Each row was made from one walk, in order. Every step used is in the known rows, and no mark comes twice. Write each row's walk.
Known rows
U/Z: [ -5 -23 -13 -22   6  -2  14 -10 -28 -14  14  -2  -1  -6   5 -15  14  14
 -23  32   0  -9  -4  27  17  -4  -6   6  29  11   0  21  -3  -7 -12]
N/Q/Z/U/X: [  4 -11  19 -35   3   4   7 -22 -29 -22  -9  30   1   5   5  -2  -6 -10
 -30  30  -2 -14  16 -10  -6   1 -13  10  31  -4  -4  10  -2  -6 -20]
M/V/X/U: [-14 -12 -27 -46   7 -26  18  -8 -37 -10  25   1   3 -17   5 -12  14  81
   0  22  12   0  -9 -17   5   0 -37   7  16  14 -11  19   3 -16 -24]
D/M/V: [-12 -17 -30 -48  -3 -25  22  -7 -34 -12  22  16   0 -26  12 -11  18  48
 -10  33   4   1 -10 -26   9  -4 -46   4  27   8  -2  46   1 -14 -18]
V/X/U/Z/Q/L: [  3 -22 -12 -19  13   2   6   3 -31 -14   4  -4  12  11   3 -10   5  29
  -5  25   3 -14   4  19   5   2  -7   7  22   9  -2   5   0 -10 -19]
U/Z/Q/L: [  6 -21 -12 -12   8   7   6   1 -24 -18   3   2   5   0   5 -11   5 -13
 -24  30  -3 -14   3  16  14   1  -1   5  34   4   2  23  -4  -7 -18]
M/V/X/U/Z/Q: [-12  -7 -27 -30  11 -18  16  -3 -39 -13  11 -20  18  -4   2 -11  18  84
   5  28   1 -16  -4  13   5   0 -33   5  18  14  -4  -5   0 -16 -15]
Z/U/X/V/M: [ -8  -2  10 -22   4  -8  27 -18 -34 -13  -6  41  -2 -16  -3  -1  11  48
 -14  36  -2 -12 -10   0   8   1  -7   8  14   7  -5  -9   0  -7 -18]
Z/Q: [  1 -14 -16 -13   3  -8  13  -5 -34 -22   6   4  -8 -16   0 -11  12  14
 -24  24  -5  -8  -5 -12  15  -1 -27   7  31   9  -6  27  -4  -4 -38]
N/V/X/U/Z/Q/L: [  0 -16 -22 -12   4   2  10  -3 -36 -17  -1  -6   4   7   4 -12   9  24
  -6  33   3 -11   5  21   2   1  -8   5  20  10  -3  11   0 -11  -1]
Q/Z/U: [  0 -17  12 -36 -17  -3   3 -12 -31 -15   0  20  -2  -6   5  -7   2  -8
 -29  21  -3 -16  12 -16   6   2 -10  12  35  -2  -4  33  -2  -3 -24]
U/X/V/B: [ -9 -15  -9 -20  12  -9  25 -13 -27 -13  14  13  -7 -25 -11 -10  12  49
  -9  43   3  -5 -14  16   9   9  -6   6  13  21  -9  27   0 -15 -33]
M/V/N/Q/Z/U: [ -5  -3 -12 -34 -19  -9  15  -4 -32 -16   3  16  -4   3   8  -8 -10  24
 -26  12  -8 -11   2 -30 -11   2 -29   7  34   2  -8   9  -7 -18 -28]
Q/N/V/B: [-14 -26 -19 -20  -2  -3  18 -13 -30 -16  10  -2 -24 -25  -4 -14  -3  12
 -26  32  -1  -2   8 -14   8   6  -6   6  24  22  -7  56  -5  -9 -23]
Z/U: [ -3 -14  -2 -29  -9  -7  13 -11 -32 -15   4  27  -6 -14   3  -7   7  21
 -30  24   3 -10   1 -22   9  -3 -17  10  31   1  -9  25  -3  -5 -24]
X/V/M: [-10 -16 -13 -16  -2 -11  27  -8 -35 -11  10  27 -16 -21   1 -11  11  46
 -16  32  -5  -3 -21   7  17  -2  -7   5  16  17  -3  11   2  -7 -25]
V/N/Q/Z/U: [  0 -11  -2 -23 -24   3  11  -6 -32 -20  -3  20  -9  12   7  -9 -13   1
 -34  14 -10 -13   4 -20  -8   1 -12   8  36   3  -8  10  -7  -9 -33]
Q/N/V/M: [-14 -23 -11 -17   0  -4  19 -19 -36 -15   1   8 -25 -20   4 -12  -4   3
 -27  27  -6  -2   5 -12  12  -1 -10   6  21  16  -1  33  -1   1 -11]
Z/Q/L/C: [  9 -23 -18 -12   5   5   3   5 -23 -18  10   1  -7 -11   2   0  -5 -36
 -31  15  -3   1  -3 -22  17   0  -4  10  37  -3  -5  39  -4  -4 -42]
C/L/Q/N: [  2 -31  -7 -13  13   7  -5  -6 -17 -14  18 -26 -19  -4   6  -5 -31 -54
 -46  10   0   2   6 -25  37  -3   4  11  35   4   0  25  -5 -10 -28]
M/V: [-10 -14 -24 -39   6 -21  17 -10 -31 -13  24   6  -5 -28   5 -13  10  39
 -19  24   4   2  -7 -22  13  -1 -37   6  27   8  -6  36  -1 -14 -26]
U/Z/Q/N/V/X: [ -9 -16 -17  -3  -6   4  10 -15 -38 -20  -2 -30   0  -6  -3 -17   2   3
 -15  34 -10 -15   9   2   6  -3 -11   7  24  19  -1  32  -5  -6   3]
N/Q/Z/U/X/V: [  7  -1  15 -27  -7   0  16 -21 -30 -19 -12  29   4  10   0  -7  -7   8
 -28  36  -5  -9   7  -1  -3   2  -4   8  27   2  -5   4  -1 -13 -21]
M/D: [ -9 -16 -26 -32  -4 -12  18 -11 -36 -19  17  16  -4 -26  10 -14  18  38
 -18  27   5   0 -10 -15  14  -6 -29   6  28  10  -4  35   2  -8 -35]
X/U: [ -3 -24 -11 -36   9 -14  13  -9 -32 -13  13  18 -10  -4   6 -13  11  51
 -19  23   6   2  -1  10  17   1 -11   7  23  11  -6  13   1  -8 -35]
U/X/V: [ -1 -11  -5 -19  14 -13  20 -19 -30 -13  13  19  -1 -14  -4 -12  10  28
 -17  39   3   2  -7  13  15   2  -8   6  17  11  -6  20   1 -13 -21]
M/V/N/Q/L: [  0 -17 -35 -27   6 -12  17   3 -25 -16  21  18  -9  -4  11 -12 -19  17
 -27  16   2   7  -9 -31  -3   3 -28   2  31   5  -9  30  -4 -22 -34]
L/Q/Z/U/X: [  0 -20  32 -21   8   2   0 -22 -25 -16  -6   8   5  -2   8   0  -7 -34
 -29  18   3 -20  14 -17  13   0 -10  13  33  -8  -3  11  -4  -7 -11]
D/M/V/X: [-16 -17 -35 -48  -6 -26  21  -5 -38 -13  27   8   4 -29   8 -12  18  58
   1  32   8  -4 -15 -48   1  -7 -55   5  22  12  -6  55   4 -15 -11]
Q/N/V: [ -5 -21 -15 -16  -2  -7  12 -20 -32 -17   7   1 -19 -12   2 -16  -8 -12
 -33  29  -2   5  12 -16  14  -1  -8   7  28  12  -3  52  -4  -4 -13]

Write each row's walk
[ -8 -13 -20  -3 -11  -5  11 -17 -41 -23   0 -15 -10 -16  -8 -14  -2   1
 -20  27  -6  -7  11 -39   6  -2 -27   9  24  15  -6  47  -4  -6 -16]
Z/Q/N/V/X
[  9 -10  23 -16   0   7   0 -13 -22 -12   2   1   2   4   3   3 -19 -40
 -32  21  -1 -11   2   4  24   1  15  14  31  -5  -2  -4  -3 -16 -12]
C/L/Q/Z/U/X/V
[  5 -20  11 -23 -11   9  -7  -5 -23 -15   7  -5  -9  -1  10   1 -20 -57
 -42   6  -1 -14   3 -16  25  -4   3  15  42  -8  -2  14  -5  -9 -21]
C/L/Q/Z/U
[ -9 -17 -31 -40 -17 -13  18  -2 -34 -17  13  18  -6  -1  16 -10  -1  30
 -17  20  -8  -5  -7 -31  -9   2 -45   1  32  11  -2  34  -3 -21 -25]
D/M/V/N/Q/Z
[  2 -11  28 -14  -2   1   7 -21 -27 -13  -7  13   9   2   2  -4  -5 -18
 -24  25   0 -16   5  -6  15  -1   2  10  26  -1  -4  11  -3 -14  -7]
L/Q/Z/U/X/V
[  1 -14  25 -36  -2  -2   2 -23 -29 -15  -3  24   3  -3   4  -5   2  -9
 -25  27   1 -16  18 -10   2   4 -10  12  30  -6  -2  25  -2  -5 -19]
Q/Z/U/X
[ -2 -15 -13  -9   6   0  10  -7 -32 -19   3 -11   4  -5   2 -11  18  17
 -21  31  -8 -18  -2  22  16  -3 -15   6  31  11   0   9  -4  -6 -20]
U/Z/Q
[ -1 -11  10 -29  11  -7  12 -20 -30 -16   3  27   2 -11  -1  -3   8  20
 -24  31   5 -10   6 -16   8   1 -16  11  25  -3  -7  16  -2  -4 -21]
Z/U/X
[  2 -22  -5 -31  -6   0   6 -11 -28 -22   7  17 -12   0   9 -12  -8 -15
 -33  24  -5  -4   6  -2   3  -1 -17   7  35   6  -3  28  -1  -8 -30]
N/Q/Z
[ -6 -26 -21  -4  -1   5   2 -10 -27 -17  21 -37 -20 -12   2  -7 -29 -49
 -34  16   5   2   0 -35  25  -6  -3  12  28  11  -6  39  -4 -12  -8]
C/L/Q/N/V/X
[  6 -30 -26 -14   1   9  13   9 -19 -17  21  10 -18   2   8  -4 -23 -29
 -38   9   0  11 -10 -25   6   0   0   7  36   3 -10  29  -6 -12 -43]
V/N/Q/L/C
[  0 -15 -11 -18  11  -4  11  -7 -34 -16  -3  -4   6  12   2 -10  19  48
 -16  29  -4 -15   2  40  17   0 -11   5  26  12   0 -12  -2  -8 -23]
X/U/Z/Q
[  0  -2   7 -23   3 -10  20 -20 -31 -13   0  31   4  -9  -6  -5   8  31
 -18  38   3  -6  -1  -5  10   1  -7   9  19   4  -8  11  -1 -10 -19]
Z/U/X/V
[-13   6   0 -25  -1 -11  31 -20 -39 -16  -7  44   5 -24   3  -4  20  72
  -6  38  -1 -12 -15  -7   4  -2 -20   5  12   8  -3  -7   4  -6 -23]
Z/U/X/V/M/D
[  2 -11  -2 -12  -5  -1  18 -13 -27 -18   5  12  -6  13   1 -13  -8  12
 -22  28 -10  -2  -2  16  -2   5  -3   5  22  13  -5   2  -3 -19 -27]
U/X/V/N/Q/Z
[ -1  -3  13 -27  -5   5  19 -12 -28 -19  -9  27   1  -2  -8  -4  -2  26
 -19  39  -4 -17   3   7 -10   7  -4   7  23  13  -9   7  -1 -17 -30]
N/Q/Z/U/X/V/B
[  0 -14 -18  -3  -2  -3  12 -16 -37 -22  -5  -5 -13 -11  -3 -14  -3  -6
 -32  28 -11  -4  15 -17  12   2 -20   6  29  12  -2  42  -5  -3 -22]
Z/Q/N/V
[-14  -8 -33 -39   2 -21  20  -1 -41 -12   8  -9  21  -3   8  -9  30  91
  12  34   0 -18  -8   3   2  -3 -42   2  18  16   0   5   2 -17  -6]
D/M/V/X/U/Z/Q
[  1 -25 -46 -37  -5  -6  21  12 -23 -14  24  13  -5  -6  16  -1 -14   6
 -24  16   1  12 -16 -45  -2  -1 -26   3  35   3  -6  43  -3 -21 -35]
D/M/V/N/Q/L/C
[  9 -25 -12 -17  16   9   4   6 -22 -13   3 -12   7  12   6  -1   2  -1
 -21  19  -2  -5   6  30  18   2  14   7  32   0   1   2  -3  -6 -28]
X/U/Z/Q/L/C
[-18 -18 -23 -30  -1 -10  23 -12 -39 -18  11  23 -15 -33  13 -11  25  53
 -11  26   0  -8 -20 -12  11  -7 -29   5  21  13   0  14   3  -1 -34]
V/M/D
[-11 -22 -16 -34   5 -14  16  -7 -36 -13  19   7  -6 -11   1 -12  12  57
  -6  22   9  -1  -7 -10   8  -2 -24   9  17  15  -9  21   3 -10 -30]
V/X/U
[-18 -17 -31 -40   5 -20  22  -4 -29 -13  25   3 -10 -37  -1 -11  14  61
 -10  29   5  -6 -15 -14   5   6 -33   5  24  17 -10  43  -2 -17 -35]
M/V/B
[  1   1  -6 -10  -6  -5  28 -12 -32 -18  -3  32  -4   8  -4  -8  -5  45
 -24  33  -5  -3  -7  -9  -4   1 -10   5  20   9 -12 -11  -4 -17 -28]
Z/U/X/V/N/Q
[ -6 -28 -17 -13   7   2   1  -8 -29 -13  14 -27 -18   2   4  -6 -27 -13
 -28  13   8   6   5 -20  26  -3  -2  11  22  13  -6  15  -2 -12 -11]
C/L/Q/N/V/X/U
[  9 -22 -14 -13   9  -2   3  -1 -27 -19   6  15  -4 -12   2  -9  -2 -14
 -27  23  -2  -5   1 -20  13   2 -17   6  33   0  -4  38  -3  -5 -38]
Z/Q/L
[ -9 -28 -11  -5   5   9   6 -11 -26 -15   7 -13 -31 -16   9  -3 -28 -46
 -39  15  -4  -2  -2 -16  31  -4   4   8  27   9   1  13  -5  -5 -12]
C/L/Q/N/V/M
[-14 -30  -4  -3   8   0  14 -19 -34 -16  -3   0 -25 -16   7  -9 -14 -21
 -33  19  -2  -6   4 -19  21  -5  -8   5  23  14  -1  23  -4  -3  -8]
L/Q/N/V/M
[ -1  -8  12 -23  -7   4   9 -15 -30 -20  -7  25  -5  12   5  -4 -11   0
 -30  19  -6 -14  12 -13 -11   5 -12   9  31  -2  -7   0  -6 -11 -29]
V/N/Q/Z/U/X
[ -4 -32   8 -15   2  -1   0 -11 -28 -16  11  -7 -11  -7  10 -11  -5 -36
 -32  15   1 -11   2  -9  21  -4 -11  10  35   3  -2  33  -3  -8 -18]
L/Q/Z
[-14 -28  -5 -11  10   1  10 -19 -35 -13   1 -33  -1   9   5 -15  -7   9
 -17  25   6  -8  11   9  18  -6   0   7  18  19  -3   7  -3 -12  11]
L/Q/N/V/X/U/Z
[-19 -12 -30 -23  -9 -11  30 -15 -44 -20   6  31 -19 -36  14 -14  25  48
 -12  31  -1  -4 -19  -7   7  -7 -28   2  18  14  -2  23   2  -2 -17]
N/V/M/D
[-11 -26  -7 -14   8  -7  10 -19 -36 -15   5 -17 -12  -4   3 -12 -13   7
 -20  18   9   1  10 -26  15  -3 -13   8  19  16  -8  23  -2 -11  -7]
L/Q/N/V/X/U
[  0 -29 -15 -15   7   2   1   1 -21 -15  24 -15 -18 -11   7  -5 -12 -33
 -38  12   5  -1 -14 -11  35  -7  -8  11  34   3  -4  19  -3 -11 -31]
C/L/Q
[ -3 -16 -15   0   0   4  10 -17 -34 -19  -8 -17  -3   0   0 -16   2  -8
 -28  34 -13 -12  18  16  14   0  -3   5  30  14   3  27  -7  -4  -6]
U/Z/Q/N/V
[  4  -4  22 -27  -6  -5  12 -22 -30 -13  -5  26   6  -2  -3  -8   2   7
 -19  33  -4 -11   8   8   6   4   2  11  25   1  -3  20   0 -12 -14]
Q/Z/U/X/V
[-14  -7 -26 -24  -7 -15  30 -11 -42 -15   8  28 -11 -30   8 -13  22  69
  -7  32  -5  -3 -25  -1  13  -5 -19   2  16  19  -1  10   4  -8 -30]
X/V/M/D
[  8 -27 -17 -26   9   1  11  -4 -22 -21  13  28 -12  -2   8 -12 -14 -18
 -35  27   6   5   0 -17   5  -3 -15   5  33   3  -6  34   0 -12 -35]
N/Q/L
